What can hang from each mark:
Q540: Q346 Q446
Q770: Q241 Q346
Q870: Q346
Q119: Q346
Q502: Q346
Q696: Q369
Q369: Q696
Q346: Q106 Q241 Q512 Q530 Q696 Q986

In the rows, 128 means zero.
Known rows, with every way that one mark hangs from another:
Q540[Q346[Q512 Q530 Q986] Q446]: [104 142 156 119  88 167 157 106 159 156 126 126 109 192  89  69 145  74
  85 175 114 125 159]
Q540[Q446]: [125 145 156 152 107 150 146 106 181 125 129  98 102 150 145 128 142 100
  88 173 117 100 142]
Q119[Q346]: [130 137 166 143 103 149 129 132 147 101 137  90 149 117 104 132 127  93
 109 166 109 117 160]
Q770[Q346[Q986]]: [114 135 168 153  81 161 104 117 185 127 151 103 123 151 116 144 119 108
 121 157 132 125 144]
Q119[Q346[Q986]]: [126 131 156 135  98 157 135 127 151 105 136 103 156 129  96 120 123  88
 112 167 114 135 168]
Q502[Q346[Q530 Q696[Q369]]]: [130 116 169  91 120 143 136 116 143 156 116  89 143 163  76 123 116  81
 124 166 112 115 179]
Q870[Q346[Q986]]: [108 114 143 153  91 160 128 122 152 134 140 121 148 138 109 112 120  84
  83 158 127 139 163]
Q502[Q346[Q106 Q241 Q696 Q986]]: [140 109 158  84 125 158 157  76 153 172 101  94 151 187 125 118 115  74
 115 176 110 141 230]
Q369[Q696]: [112 119 165 178  82 139 142 106 153 150 141  74 126 141 121 137 118 108
 117 188 122  84 138]
Q770[Q241]: [106 139 177 136  96 131 116 127 149 130 140  97 124 173 135 146 143 106
  91 158 108 105 164]
Q502[Q346]: [131 109 164 132 111 139 125 112 124 141 130  78 138 150 128 142 117  75
 118 155 116 115 172]
Q119[Q346[Q106]]: [133 129 165 135 102 170 149 116 155 114 142  92 153 125  99 129 125  86
 110 173 109 133 183]
Q770[Q346]: [117 142 178 161  87 153  98 122 180 123 153  90 115 138 125 156 124 113
 119 155 127 108 136]
Q870[Q346[Q241]]: [115 129 160 149 109 145 123 111 149 141 120 114 142 126 131 127 135  91
  69 159 120 117 164]
Q540[Q346[Q512] Q446]: [115 156 169 139  98 150 141 103 152 147 128 105  98 176 129  86 143  85
  86 181 106 108 152]
Q770[Q241 Q346]: [105 158 192 151  89 138  83 137 180 128 153  92 111 164 126 156 139 123
  96 147 117 109 148]
Q502[Q346[Q696 Q986]]: [133 109 153 105 113 143 135 108 143 147 118  85 146 177 115 119 108  78
 126 165 113 130 198]
Q346[Q986]: [114 113 149 135  86 158 138 106 156 132 137 113 139 165 121 128 120  88
 118 169 125 128 164]
Q119[Q346[Q106 Q241 Q512 Q530 Q986]]: [120 129 159  85  95 177 182  96 157 144 114 122 169 156  63 103 138  75
  97 168 109 144 210]
Q870[Q346[Q241 Q512 Q530 Q986]]: [100 121 147 112  90 158 155 108 150 158 114 138 157 156  81  99 139  77
  68 152 122 133 182]
Q346[Q106 Q530 Q696]: [119 109 157  90 100 182 182 104 185 153 129 101 139 181  74 120 128  91
 118 179 113 124 210]
Q346[Q106 Q241 Q512 Q530 Q696 Q986]: [113 120 152  37  95 179 213  64 184 189  92 134 159 222  67  90 137  81
 103 183 107 140 249]

Rows:
[118 156 184 133  89 142 115  99 175 143 127  99 122 153 128 148 135 111
 107 156 119 101 155] => Q770[Q346[Q241 Q512]]
[104 149 187 111  94 163 118 130 205 147 147  97 118 188  84 137 139 121
  98 155 113 123 187] => Q770[Q241 Q346[Q106 Q530 Q696]]
[108 150 190 142  88 159 104 121 189 140 159  95 116 173 122 152 136 116
  96 154 117 125 170] => Q770[Q241 Q346[Q106]]
[118 146 180  93  93 168 150  93 200 162 121 104 129 178  85 129 135 108
 109 164 115 116 195] => Q770[Q346[Q106 Q241 Q512 Q530 Q696]]
[119  95 151 112 101 157 141 115 131 150 127  98 147 166  89 125 119  65
 118 149 124 133 180] => Q502[Q346[Q530 Q986]]
[112 139 180 112  85 172 146  91 186 160 132 109 129 164  91 139 140 100
 103 156 122 117 178] => Q770[Q346[Q106 Q241 Q512 Q530]]
[101 151 182 142  84 147  88 131 185 132 152 105 118 177 118 143 134 118
  98 149 121 126 155] => Q770[Q241 Q346[Q986]]
[103 165 181 108  83 138 108 126 193 142 138 104 125 204 101 122 130 123
 103 155 108 124 184] => Q770[Q241 Q346[Q512 Q696 Q986]]
[ 94 157 178  96  79 147 119 135 195 147 137 111 127 207  70 118 138 118
 100 148 112 124 183] => Q770[Q241 Q346[Q512 Q530 Q696 Q986]]
[129 165 192 120 113 141  99 101 198 145 118  98 118 149 118 144 126 126
 117 177 117 101 152] => Q770[Q346[Q241 Q696[Q369]]]
[122 137 156 119  88 153 150 121 146 114 133 107 162 143  85 110 123  85
 110 165 108 134 180] => Q119[Q346[Q512 Q986]]
[118 134 170 100  97 180 140  94 211 158 122 113 130 177  89 127 129 107
 113 169 125 134 192] => Q770[Q346[Q106 Q241 Q530 Q696 Q986]]
[106 171 191 117  88 130 102 132 188 138 140  91 118 191 109 135 135 128
 100 153 104 107 177] => Q770[Q241 Q346[Q512 Q696]]
[124 148 188  98 108 171 131  93 209 162 121 108 126 160  82 135 130 114
 114 177 121 118 174] => Q770[Q346[Q106 Q241 Q530 Q696[Q369]]]
[121 156 190 107 109 149 110 109 200 150 116 106 121 152  88 139 133 121
 114 169 121 102 151] => Q770[Q346[Q241 Q530 Q696[Q369]]]
[133 124 159  77 116 132 152  85 137 167  93  95 152 192 118 111 119  77
 114 166 105 125 218] => Q502[Q346[Q241 Q512 Q696 Q986]]
[114 150 174 124  84 150 120  94 180 147 126 112 129 166 119 135 131 106
 109 158 124 119 164] => Q770[Q346[Q241 Q512 Q986]]
